What can hang from each mark:
Z_698: Z_910
Z_514: Z_910
Z_277: Z_863 Z_888 Z_910
Z_989: Z_766
Z_379: Z_702
Z_910: Z_277 Z_514 Z_698 Z_702 Z_766
Z_760: Z_766
Z_702: Z_379 Z_910
Z_766: Z_910 Z_989

Known rows, with every way that one mark hangs from another:
Z_910[Z_277 Z_514 Z_698 Z_702[Z_379] Z_766]: [ 2.038 -2.521  4.522  6.579 -1.291 -0.035 -0.495  3.273  2.919 -0.892
  0.651 -2.002 -2.357 -2.290 -0.413  1.439  0.372 -0.549  0.860  1.760
  5.396  0.847]
Z_702[Z_379]: [ 0.693 -0.782 -0.887  1.232  0.363 -0.072 -0.863  0.045 -0.010 -0.578
  0.197 -1.358  0.607 -0.268 -0.842  0.386 -1.495  0.095  1.153 -0.081
  0.138 -0.613]
Z_698[Z_910[Z_514]]: [-0.349 -0.023  0.909  0.511 -0.721  0.014 -0.404  1.083  1.284 -1.007
 -0.876 -0.499 -1.022 -0.467  0.033  0.099 -1.250  0.201  0.661 -0.178
  0.967  2.315]
Z_379[Z_702[Z_910[Z_277[Z_863 Z_888] Z_698 Z_766[Z_989]]]]: [ 0.444  0.210 -0.361  3.083  1.434 -1.379  0.100 -0.756  2.385  1.307
 -1.497 -0.924 -1.811 -0.279 -0.047  1.441 -0.611  1.913 -1.985  1.462
  2.667  1.716]
Z_989[Z_766[Z_910[Z_514]]]: [ 0.421  0.902  1.334  1.419 -0.619 -1.549  1.591  0.244  0.860  0.138
 -1.060 -1.736 -1.952 -0.710 -0.728  1.147  0.313 -0.329 -2.338 -0.195
  1.999  0.997]
Z_277[Z_863 Z_888 Z_910[Z_514 Z_698 Z_702[Z_379]]]: [-0.557 -1.083  0.513  5.245 -0.607 -1.118  1.845  1.305  4.163 -1.198
 -1.840  0.738 -4.724 -3.413 -1.276 -2.242  0.661  1.063  1.917  3.329
  3.201  0.606]
Z_702[Z_379 Z_910[Z_277 Z_514 Z_698 Z_766]]: [ 0.665 -1.794  0.092  4.686  0.597  0.072 -0.514  1.413  1.704 -0.217
  1.257 -3.046 -0.910 -0.393 -0.124  0.663 -1.206  0.134  0.358  2.120
  3.463  1.700]
Z_379[Z_702[Z_910[Z_277 Z_514 Z_698 Z_766[Z_989]]]]: [ 0.952 -0.206  0.473  2.912  0.994 -0.894 -0.429  0.394  1.985  1.122
 -0.934 -2.192 -1.060 -0.465  0.465  2.583 -0.296  0.634 -1.820  1.262
  2.739  2.125]
Z_989[Z_766[Z_910[Z_277 Z_698 Z_702[Z_379]]]]: [ 1.876 -0.620  2.280  3.757 -0.937 -0.287  0.521  0.265  1.369  0.368
 -1.588 -3.057 -2.551 -0.215 -0.910  0.575 -1.264  0.519 -1.657 -0.362
  3.365  0.491]
Z_702[Z_379 Z_910[Z_514]]: [-0.173 -1.315 -2.078  1.722  1.260 -0.119 -0.195  0.135  0.352 -0.803
  1.424 -2.414  0.166 -0.301 -0.506  0.169 -1.649 -0.438  1.661  1.780
  0.919  0.722]
Z_698[Z_910[Z_277[Z_863] Z_514 Z_702[Z_379] Z_766]]: [ 0.624 -1.123  3.119  4.862 -0.915 -0.929  0.105  1.073  3.116 -1.286
 -0.432 -1.219 -2.797 -1.133 -1.441 -0.283 -1.474  0.831  1.334  1.155
  4.515  2.076]
Z_702[Z_379 Z_910[Z_514 Z_698 Z_766]]: [ 0.314 -1.314 -0.704  3.004  1.120 -0.383 -0.904  1.537  0.878 -0.429
  0.971 -3.327 -0.576 -1.377  0.457  0.732 -0.270 -0.494  0.433  1.887
  1.952  1.382]
Z_766[Z_910[Z_277[Z_863 Z_888] Z_514 Z_698] Z_989]: [-0.731 -1.462  0.759  4.908 -1.919  0.304  1.956 -0.018  3.205 -0.501
 -1.659  0.158 -3.390  1.139 -0.484  2.032 -0.277  0.672 -2.166  2.526
  1.711  2.294]
Z_766[Z_910[Z_514 Z_702] Z_989]: [-0.450 -1.454  1.002  2.245 -1.429  0.142  1.268 -0.207  0.716 -1.150
 -0.802 -1.288 -2.146  0.515 -0.194  2.755  0.735 -1.166 -1.373  1.563
 -0.086  1.011]
Z_760[Z_766]: [-0.508  0.531 -1.429  0.394  1.176 -1.451  0.491 -0.179  0.476 -0.204
  0.267 -1.474  1.412 -0.351 -1.168  0.736  0.339  0.161  0.532  0.123
  0.072  0.669]
Z_702[Z_379 Z_910[Z_277[Z_863] Z_514 Z_698 Z_766]]: [ 0.466 -1.669 -0.006  5.256  0.707 -0.391  0.001  0.765  2.575  0.015
  0.854 -2.799 -1.575 -0.474 -0.467 -0.296 -1.109  0.446  0.637  2.853
  3.842  1.826]
Z_766[Z_910[Z_277 Z_514 Z_698 Z_702] Z_989]: [ 0.417 -2.406  2.308  4.569 -2.272  1.367  0.892  0.605  2.070 -0.602
 -1.303 -1.797 -2.854  1.098  0.145  2.636 -0.088 -0.557 -1.596  1.810
  1.653  1.798]
Z_379[Z_702[Z_910[Z_277[Z_888] Z_514 Z_766]]]: [ 0.077  0.317  0.290  2.752  1.572 -1.951  0.697  0.153  2.053  0.620
  0.284 -0.358 -1.070 -1.218 -0.486  1.815 -0.136  1.182 -0.997  1.131
  3.441  1.751]
Z_910[Z_514 Z_698 Z_766]: [ 0.538 -0.381  2.687  2.647 -0.703 -0.716 -0.338  3.082  1.692 -0.224
 -0.047 -0.996 -1.414 -2.476  1.100  1.481  2.356 -1.002 -0.983  1.130
  2.452  1.464]
Z_514[Z_910[Z_277]]: [ 0.117  0.124 -0.390  2.550  0.514  1.157  0.992 -1.138  1.486  0.680
  0.367 -0.743 -0.457  1.558 -0.384 -0.054 -1.062  1.128 -0.496  0.075
  1.232  1.075]
Z_989[Z_766[Z_910[Z_277[Z_863 Z_888] Z_702[Z_379]]]]: [ 0.877 -0.066  1.648  4.028 -0.582 -1.617  2.068 -0.798  2.048 -0.103
 -1.161 -1.077 -3.298 -0.430 -2.204 -0.067 -1.246  1.241 -1.334  0.369
  3.774  0.197]
Z_514[Z_910[Z_698 Z_702[Z_379] Z_766]]: [ 1.139 -0.642  0.853  3.634  0.882  0.464 -0.581  0.692  1.340  0.024
 -0.097 -3.065 -1.292 -1.357  0.459  0.594  0.627  0.186 -0.126  0.228
  1.680  0.541]
Z_698[Z_910[Z_277 Z_514 Z_702[Z_379] Z_766[Z_989]]]: [ 0.844 -1.326  2.792  4.430 -1.387 -0.364 -0.511  1.349  2.115 -1.721
 -0.654 -1.452 -2.396 -0.296 -1.153  1.739 -1.931  0.453  0.096  0.865
  3.332  1.896]

Rows:
[ 0.524 -0.137 -0.256  1.861  1.443 -0.756  0.139 -0.457  1.693  1.007
 -0.078 -1.399 -0.264 -0.202 -0.222  1.271 -1.130  0.758 -0.109  0.821
  2.501  1.655] | Z_379[Z_702[Z_910[Z_277 Z_514]]]
[ 0.934 -0.977  3.702  4.740 -1.357 -0.141  0.139  2.909  2.723  0.099
  0.318 -0.625 -1.817 -1.230  0.395  1.394  1.164 -0.172 -1.067  1.415
  4.325  1.890] | Z_910[Z_277 Z_514 Z_698 Z_766]
[ 1.020  0.486  1.648  3.019 -0.877 -0.725  1.332 -0.491  1.961  1.209
 -2.103 -2.038 -2.727  0.402 -0.702 -0.175 -0.670  0.981 -2.633 -0.009
  3.003  1.252] | Z_989[Z_766[Z_910[Z_277[Z_863] Z_698]]]
[-0.720  0.129  1.829  3.960 -1.296 -1.350  1.124  0.668  3.273 -1.255
 -1.147  1.341 -3.304 -0.075 -1.247  0.882 -1.140  1.601 -1.201  1.597
  3.285  2.801] | Z_698[Z_910[Z_277[Z_863 Z_888] Z_514 Z_766[Z_989]]]
[ 0.624 -0.248 -0.112  3.069  0.796 -0.147  0.157 -0.608  0.694 -0.508
  0.051 -2.307 -1.164 -0.225 -0.512  1.690  0.185  0.147 -0.884  0.625
  0.613 -0.001] | Z_514[Z_910[Z_702[Z_379] Z_766[Z_989]]]
[-0.879  0.759  0.704  2.282 -0.337 -1.603  1.389  1.232  1.440 -0.209
 -0.694 -0.288 -2.140 -1.812 -0.304 -0.316  2.245  0.025 -0.882  1.555
  1.676  1.055] | Z_277[Z_910[Z_514 Z_766]]
[ 0.019  0.287  1.813  2.084 -0.610 -0.270 -0.390  0.417  1.252 -0.212
 -0.754 -0.531 -1.287  0.711 -0.384  0.010 -1.473  1.542 -0.966 -0.606
  2.351  2.235] | Z_698[Z_910[Z_277 Z_766]]
[ 0.079 -2.545  2.162  6.256 -1.307  0.195  1.599  0.845  3.612 -0.949
 -0.456 -0.875 -3.376 -0.924 -1.001  0.367 -0.448  0.503  0.817  2.095
  3.788  1.550] | Z_766[Z_910[Z_277[Z_863 Z_888] Z_514 Z_698 Z_702[Z_379]]]
[ 0.134 -1.407 -0.870  4.130  0.527 -0.569  0.163  0.111  1.081 -0.754
  1.410 -2.285 -0.777  0.772 -1.042  1.798 -1.654  0.100 -0.398  2.549
  2.400  1.159] | Z_702[Z_379 Z_910[Z_277 Z_514 Z_766[Z_989]]]
[ 0.123  0.137  0.336  4.394 -0.045  0.543  0.835  0.166  2.319  0.285
 -0.558 -0.232 -2.153  0.640  0.093  1.677  0.004  1.589 -2.698  0.922
  1.904  1.560] | Z_514[Z_910[Z_277[Z_888] Z_698 Z_766[Z_989]]]
[-0.695 -1.708  2.356  4.300 -1.315 -0.039  2.383  0.548  2.248 -1.125
  0.592  0.510 -2.725 -0.276 -0.983  1.122  0.286  0.138 -0.006  1.378
  2.986  1.369] | Z_766[Z_910[Z_277[Z_888] Z_514 Z_702]]
[ 1.422 -2.513  3.694  7.223 -1.771 -0.431  0.223  3.137  3.315 -1.846
  0.107 -0.127 -3.549 -2.109 -0.979  2.918 -0.017  0.062 -0.368  2.649
  4.912  0.706] | Z_910[Z_277[Z_888] Z_514 Z_698 Z_702[Z_379] Z_766[Z_989]]
[-0.196 -0.903 -1.677  2.433  1.051 -1.062 -0.198  0.239  0.232 -0.990
  1.136 -2.554 -0.463 -0.244 -0.497  1.856 -0.685 -0.552 -0.339  2.303
  0.914  0.843] | Z_702[Z_379 Z_910[Z_514 Z_766[Z_989]]]
[ 1.273 -0.997  1.538  5.845  0.483  0.494  0.305 -0.103  3.016  0.482
 -0.223 -2.535 -2.284 -0.460 -0.455 -0.444 -0.185  1.102  0.100  1.160
  3.543  0.965] | Z_514[Z_910[Z_277[Z_863] Z_698 Z_702[Z_379] Z_766]]
[ 0.282  0.517 -0.277  2.221  0.451  0.530 -0.162  0.003  1.028  0.585
 -0.992 -2.030 -1.116  0.242  1.031  1.640  0.981  0.393 -2.580  0.398
  0.039  1.302] | Z_514[Z_910[Z_698 Z_766[Z_989]]]
[ 0.658  0.243  0.208  1.541  1.682 -1.373 -0.722  0.773  1.432  1.123
 -0.670 -2.409 -0.605 -1.840  0.955  1.772  0.721  0.178 -1.055  0.762
  2.149  1.912] | Z_379[Z_702[Z_910[Z_514 Z_698 Z_766]]]
[ 0.865 -1.933  3.517  3.937 -1.401  0.414  1.109  1.474  2.290 -0.878
  1.088  0.314 -1.962 -0.743 -0.906  0.440 -0.140 -0.569  1.517  1.624
  3.922  0.546] | Z_910[Z_277 Z_514 Z_702]
[-1.066 -0.651 -0.796  4.309 -0.349 -1.188  2.065 -0.205  3.047 -0.622
 -1.036 -1.359 -1.296  0.565 -1.519  2.319  0.095  0.663 -1.205  2.123
  1.423  2.500] | Z_760[Z_766[Z_910[Z_277[Z_863 Z_888] Z_514 Z_698] Z_989]]
